Every row comes from one small tree of marks. Brackets hold a mark, then the marks that hang from it, in the order of their numbers. Every link used is in the known rows. Which tree was each row made from?
Known rows:
[j_785 j_77 j_102 [j_203 j_918] j_263 j_604]: [ 0.11  0.09  0.14  0.20  0.27  0.26  0.21  0.18  0.07  0.13  0.38  0.57
 -0.11 -0.22 -0.33  0.31 -0.26  0.01 -0.09  0.05  0.71  0.08  0.09  0.03
  0.00]
[j_785 j_102 j_203 j_263 [j_604 j_438]]: [ 0.07  0.19  0.18 -0.07  0.23  0.17  0.20  0.21 -0.03  0.10  0.39  0.55
  0.10 -0.19 -0.28  0.19 -0.16 -0.02  0.00  0.10  0.60 -0.20  0.16  0.03
  0.13]
[j_263 [j_785 j_77 j_102 j_203 [j_604 j_438]]]: [ 0.06 -0.03  0.18  0.11  0.25  0.22  0.20  0.18 -0.05 -0.01  0.35  0.28
  0.09 -0.20 -0.22  0.08 -0.25 -0.04 -0.09  0.12  0.39  0.01  0.14  0.04
  0.04]
[j_203 j_918]: [-0.01 -0.12 -0.03  0.01 -0.01 -0.01  0.01  0.00  0.05  0.00 -0.05  0.05
 -0.02 -0.03 -0.02  0.12  0.00  0.03 -0.07 -0.06  0.16 -0.01 -0.03  0.00
 -0.01]
[j_604 j_438]: [-0.02  0.06 -0.01 -0.05 -0.01  0.00 -0.01  0.09 -0.06 -0.02 -0.01  0.01
  0.20 -0.05  0.01  0.00 -0.03  0.00 -0.06  0.02 -0.01 -0.14  0.08  0.02
  0.04]
[j_438 j_550]: [ 0.01  0.02 -0.20 -0.02  0.03 -0.01  0.05  0.03 -0.03  0.12  0.00  0.13
 -0.01  0.08 -0.04 -0.05  0.01  0.03  0.02  0.03 -0.13 -0.01  0.15  0.09
  0.01]
[j_263 [j_785 j_77 j_102]]: [ 0.17 -0.14  0.09  0.21  0.15  0.11  0.16  0.05  0.07  0.02  0.08  0.12
  0.04 -0.02 -0.02  0.03 -0.13 -0.01 -0.06  0.06  0.17  0.08  0.05  0.02
 -0.02]
[j_263 [j_785 j_77 j_604]]: [ 0.00 -0.16  0.00  0.21  0.12  0.12  0.06  0.04 -0.04  0.00  0.28  0.09
 -0.05 -0.03 -0.02  0.03 -0.14 -0.03 -0.06  0.05  0.26  0.10  0.06  0.01
 -0.07]
[j_528 [j_263 [j_785 j_77 [j_203 j_918] j_604]]]: [-0.02 -0.19  0.01  0.22  0.02  0.25  0.06  0.05 -0.06  0.12  0.24 -0.01
 -0.11 -0.26 -0.21  0.25 -0.23  0.00 -0.11  0.00  0.47  0.13  0.09  0.01
 -0.03]
[j_392 j_227]: [ 0.02  0.01 -0.01 -0.04 -0.05  0.01  0.03  0.02  0.03  0.00  0.04 -0.02
  0.00  0.02 -0.02  0.04  0.05  0.02  0.00  0.10  0.39 -0.01 -0.03  0.05
 -0.03]
[j_438 [j_550 j_777]]: [-0.08  0.04 -0.27  0.01  0.08 -0.19  0.12  0.06 -0.02  0.09  0.02  0.14
  0.00  0.23 -0.09 -0.02  0.01  0.05  0.03  0.04 -0.08  0.00  0.22  0.07
  0.03]
[j_604 j_438 [j_785 j_77]]: [ 0.06  0.16 -0.03  0.14  0.11  0.08  0.00  0.16  0.22 -0.07 -0.04 -0.03
  0.18 -0.06 -0.04  0.02 -0.03  0.00 -0.14  0.09  0.07 -0.06  0.08  0.09
 -0.06]
[j_785 j_77 j_203 j_263]: [ 0.02  0.08  0.06  0.29  0.19  0.26  0.00  0.12 -0.04  0.10  0.02  0.41
 -0.07 -0.21 -0.28  0.14 -0.19  0.01 -0.05  0.08  0.32  0.15  0.08  0.03
 -0.05]
[j_550 j_777]: [-0.09  0.01 -0.09  0.04  0.06 -0.21  0.08  0.04  0.02 -0.02  0.02  0.01
  0.02  0.17 -0.05  0.03  0.00  0.02  0.01  0.01  0.05  0.01  0.07 -0.01
  0.03]
[j_528 [j_263 [j_785 j_77 j_102 j_203 j_604]]]: [ 0.11 -0.06  0.11  0.20  0.07  0.23  0.16  0.07 -0.02  0.14  0.35  0.00
 -0.07 -0.22 -0.20  0.17 -0.26 -0.02 -0.05  0.06  0.44  0.10  0.13  0.02
  0.03]
[j_392 j_102 j_227]: [ 0.13  0.07 -0.03 -0.11 -0.05  0.01  0.23  0.02  0.13 -0.04  0.18 -0.02
  0.05  0.00 -0.01  0.13  0.04 -0.01 -0.02  0.11  0.45 -0.04 -0.07  0.08
 -0.03]
[j_604 j_438 j_785]: [ 0.02  0.10 -0.02 -0.08  0.07  0.00  0.00  0.11  0.22 -0.09 -0.07  0.01
  0.19 -0.01 -0.01  0.02  0.08 -0.01 -0.07  0.05  0.09 -0.19  0.06  0.06
  0.01]
[j_777 j_550]: [ 0.02  0.04  0.11  0.00  0.00 -0.04  0.02  0.02  0.00  0.11 -0.04  0.26
 -0.01  0.07 -0.04  0.02 -0.04  0.01 -0.02  0.01  0.08 -0.04  0.11  0.01
  0.01]
[j_785 j_102 j_604]: [ 0.12  0.12  0.11 -0.09  0.08  0.01  0.19  0.06  0.06  0.03  0.40  0.09
 -0.02  0.01 -0.03  0.06 -0.07 -0.02  0.03  0.03  0.26 -0.06  0.04  0.00
  0.06]
[j_785 j_77 j_102 [j_203 j_918] [j_604 j_438]]: [ 0.06  0.14  0.15  0.09  0.21  0.20  0.20  0.23  0.01  0.00  0.37  0.25
  0.08 -0.28 -0.27  0.22 -0.28  0.01 -0.18  0.08  0.43  0.02  0.13  0.05
  0.04]
[j_528 [j_263 [j_785 j_203 j_604]]]: [-0.05 -0.16  0.04  0.03 -0.01  0.18  0.06  0.02 -0.09  0.11  0.26 -0.01
 -0.09 -0.18 -0.18  0.15 -0.12 -0.03  0.00  0.00  0.38  0.00  0.09 -0.01
  0.04]
[j_263 [j_785 j_102 j_604]]: [ 0.10 -0.14  0.10 -0.05  0.14  0.03  0.21  0.03  0.05  0.01  0.34  0.17
 -0.01  0.05 -0.01  0.05 -0.05 -0.03  0.02  0.04  0.35 -0.08  0.05  0.00
  0.05]

Which tree is each row?
[ 0.08 -0.08  0.18  0.15  0.25  0.23  0.21  0.11  0.00  0.01  0.37  0.27
 -0.06 -0.14 -0.23  0.08 -0.23 -0.03 -0.05  0.10  0.39  0.11  0.07  0.02
  0.01]	[j_263 [j_785 j_77 j_102 j_203 j_604]]
[ 0.00 -0.18 -0.05  0.05 -0.09  0.07  0.05 -0.02 -0.05  0.12  0.27 -0.13
 -0.04 -0.06 -0.01  0.12 -0.08 -0.03  0.00 -0.03  0.34 -0.04  0.09 -0.01
  0.03]	[j_528 [j_263 [j_785 j_604]]]
[ 0.07  0.21  0.01 -0.08  0.26  0.16  0.23  0.23 -0.06  0.19  0.39  0.66
  0.09 -0.13 -0.30  0.15 -0.16  0.01  0.02  0.12  0.49 -0.19  0.29  0.11
  0.13]	[j_785 j_102 j_203 j_263 [j_604 [j_438 j_550]]]
[ 0.13  0.20  0.14 -0.07  0.27  0.14  0.15  0.20  0.27  0.02  0.02  0.46
  0.17 -0.13 -0.26  0.15  0.00 -0.01 -0.04  0.12  0.47 -0.22  0.11  0.09
  0.10]	[j_604 j_438 [j_785 j_102 j_203 j_263]]
[ 0.10  0.13 -0.03 -0.16  0.23  0.09  0.19  0.21  0.28  0.03 -0.01  0.35
  0.14 -0.09 -0.27  0.12  0.01  0.03 -0.10  0.10  0.21 -0.17  0.19  0.16
  0.09]	[j_604 [j_438 j_550] [j_785 j_102 [j_203 j_918]]]
[-0.11 -0.04  0.07 -0.06  0.13  0.13  0.06  0.08 -0.03 -0.01  0.27  0.22
 -0.14 -0.18 -0.25  0.18 -0.11  0.00 -0.05 -0.01  0.39  0.03  0.02 -0.01
  0.02]	[j_785 [j_203 j_918] j_604]
[-0.03  0.13  0.05  0.25  0.22  0.26  0.05  0.14 -0.08  0.11  0.32  0.46
 -0.12 -0.21 -0.30  0.17 -0.23 -0.01 -0.04  0.09  0.50  0.11  0.11  0.02
 -0.05]	[j_785 j_77 j_203 j_263 j_604]
[ 0.00  0.17 -0.18  0.13  0.08  0.07  0.06  0.16 -0.12  0.09  0.32  0.11
  0.11 -0.04 -0.05  0.01 -0.19  0.02 -0.10  0.09  0.04  0.00  0.26  0.11
 -0.03]	[j_785 j_77 [j_604 [j_438 j_550]]]
[-0.02 -0.12  0.02  0.22  0.02  0.25  0.05  0.06 -0.10  0.12  0.28 -0.04
 -0.09 -0.23 -0.20  0.16 -0.23 -0.03 -0.06  0.03  0.37  0.13  0.12  0.01
 -0.02]	[j_528 [j_263 [j_785 j_77 j_203 j_604]]]
[ 0.06 -0.19  0.10 -0.01  0.03  0.17  0.18  0.05  0.03  0.13  0.29  0.08
 -0.08 -0.18 -0.20  0.26 -0.15 -0.01 -0.04 -0.02  0.57 -0.02  0.09  0.00
  0.08]	[j_528 [j_263 [j_785 j_102 [j_203 j_918] j_604]]]
[ 0.07 -0.17 -0.05  0.28 -0.09  0.13  0.01 -0.01 -0.03  0.13  0.03 -0.20
  0.00 -0.09 -0.01  0.11 -0.14 -0.01 -0.07 -0.01  0.17  0.12  0.08  0.02
 -0.04]	[j_528 [j_263 [j_785 j_77]]]
[-0.04  0.03  0.03  0.25  0.22  0.26  0.06  0.15 -0.02  0.10  0.28  0.50
 -0.15 -0.24 -0.32  0.29 -0.24  0.01 -0.11  0.03  0.64  0.12  0.08  0.02
 -0.06]	[j_785 j_77 [j_203 j_918] j_263 j_604]
[ 0.02  0.13 -0.19 -0.10  0.10 -0.01  0.05  0.14  0.18  0.01 -0.05  0.13
  0.18  0.06 -0.04 -0.03  0.09  0.02 -0.05  0.07 -0.05 -0.20  0.20  0.15
  0.02]	[j_604 [j_438 j_550] j_785]
[ 0.22  0.25 -0.14  0.15  0.24  0.09  0.18  0.22  0.28  0.15  0.05  0.42
  0.20  0.05 -0.12  0.09 -0.05  0.04 -0.09  0.15  0.26 -0.15  0.27  0.20
  0.00]	[j_604 [j_438 j_550] [j_785 j_77 j_102 j_263]]
[ 0.04  0.10 -0.04  0.27  0.12  0.14  0.05  0.09 -0.03  0.12  0.34  0.31
 -0.07 -0.05 -0.08  0.14 -0.17 -0.01 -0.04  0.05  0.43  0.06  0.09  0.02
 -0.07]	[j_785 j_77 j_263 j_604]
[ 0.17  0.09  0.12  0.20  0.30  0.21  0.16  0.16  0.38  0.06  0.00  0.46
 -0.06 -0.16 -0.32  0.26 -0.08  0.02 -0.10  0.07  0.56  0.05  0.04  0.08
 -0.03]	[j_604 [j_785 j_77 j_102 [j_203 j_918] j_263]]
[-0.10  0.16 -0.17 -0.10  0.23 -0.07  0.12  0.20  0.16 -0.01 -0.05  0.26
  0.15  0.05 -0.28  0.03  0.04  0.03 -0.05  0.12  0.07 -0.14  0.28  0.14
  0.07]	[j_604 [j_438 [j_550 j_777]] [j_785 j_203]]
[ 0.02  0.09  0.01  0.18  0.25  0.22  0.03  0.21  0.23  0.01 -0.08  0.42
  0.11 -0.22 -0.28  0.24 -0.09  0.02 -0.18  0.07  0.50 -0.05  0.11  0.10
 -0.03]	[j_604 j_438 [j_785 j_77 [j_203 j_918] j_263]]
[ 0.22  0.22  0.03  0.16  0.21  0.10  0.14  0.20  0.31  0.04  0.05  0.31
  0.22 -0.03 -0.09  0.13 -0.06  0.01 -0.11  0.11  0.39 -0.14  0.13  0.11
  0.00]	[j_604 j_438 [j_785 j_77 j_102 j_263]]
[ 0.12 -0.11  0.19  0.19  0.23  0.21  0.17  0.09  0.02  0.01  0.08  0.25
 -0.02 -0.16 -0.22  0.05 -0.19 -0.01 -0.05  0.10  0.23  0.14  0.05  0.02
  0.00]	[j_263 [j_785 j_77 j_102 j_203]]
[-0.04  0.17  0.06  0.22  0.22  0.25  0.04  0.21 -0.12  0.09  0.32  0.45
  0.06 -0.26 -0.29  0.17 -0.25 -0.01 -0.09  0.11  0.49 -0.02  0.18  0.05
 -0.01]	[j_785 j_77 j_203 j_263 [j_604 j_438]]
[-0.02 -0.19  0.03  0.06 -0.03  0.17  0.02 -0.01 -0.06  0.11  0.00 -0.04
 -0.04 -0.19 -0.17  0.12 -0.09 -0.02 -0.01  0.00  0.24  0.04  0.07 -0.01
  0.04]	[j_528 [j_263 [j_785 j_203]]]
[ 0.05  0.12  0.05  0.23  0.25  0.25  0.03  0.12  0.24  0.02 -0.03  0.36
 -0.07 -0.14 -0.29  0.13 -0.07 -0.01 -0.06  0.10  0.38  0.08  0.05  0.07
 -0.08]	[j_604 [j_785 j_77 j_203 j_263]]
[ 0.10  0.24  0.16  0.16  0.27  0.25  0.19  0.25 -0.03  0.11  0.41  0.51
  0.09 -0.25 -0.31  0.20 -0.28  0.00 -0.09  0.14  0.58 -0.04  0.19  0.06
  0.06]	[j_785 j_77 j_102 j_203 j_263 [j_604 j_438]]
[-0.08  0.17 -0.24  0.17  0.12 -0.08  0.13  0.19 -0.10  0.07  0.34  0.12
  0.12  0.08 -0.09  0.03 -0.19  0.03 -0.09  0.10  0.09 -0.01  0.31  0.10
 -0.01]	[j_785 j_77 [j_604 [j_438 [j_550 j_777]]]]
[-0.07 -0.09  0.08  0.15  0.20  0.23  0.06  0.15 -0.14 -0.03  0.27  0.23
  0.06 -0.21 -0.20  0.06 -0.22 -0.04 -0.10  0.10  0.31  0.04  0.13  0.04
  0.00]	[j_263 [j_785 j_77 j_203 [j_604 j_438]]]
[ 0.10 -0.21  0.16  0.19  0.22  0.20  0.18  0.11  0.06  0.01  0.03  0.28
 -0.04 -0.19 -0.23  0.16 -0.18  0.01 -0.11  0.05  0.35  0.14  0.03  0.02
  0.00]	[j_263 [j_785 j_77 j_102 [j_203 j_918]]]
[ 0.16  0.24  0.13  0.15  0.29  0.22  0.15  0.24  0.28  0.03  0.04  0.43
  0.16 -0.17 -0.28  0.16 -0.11  0.01 -0.11  0.15  0.45 -0.08  0.14  0.10
  0.02]	[j_604 j_438 [j_785 j_77 j_102 j_203 j_263]]
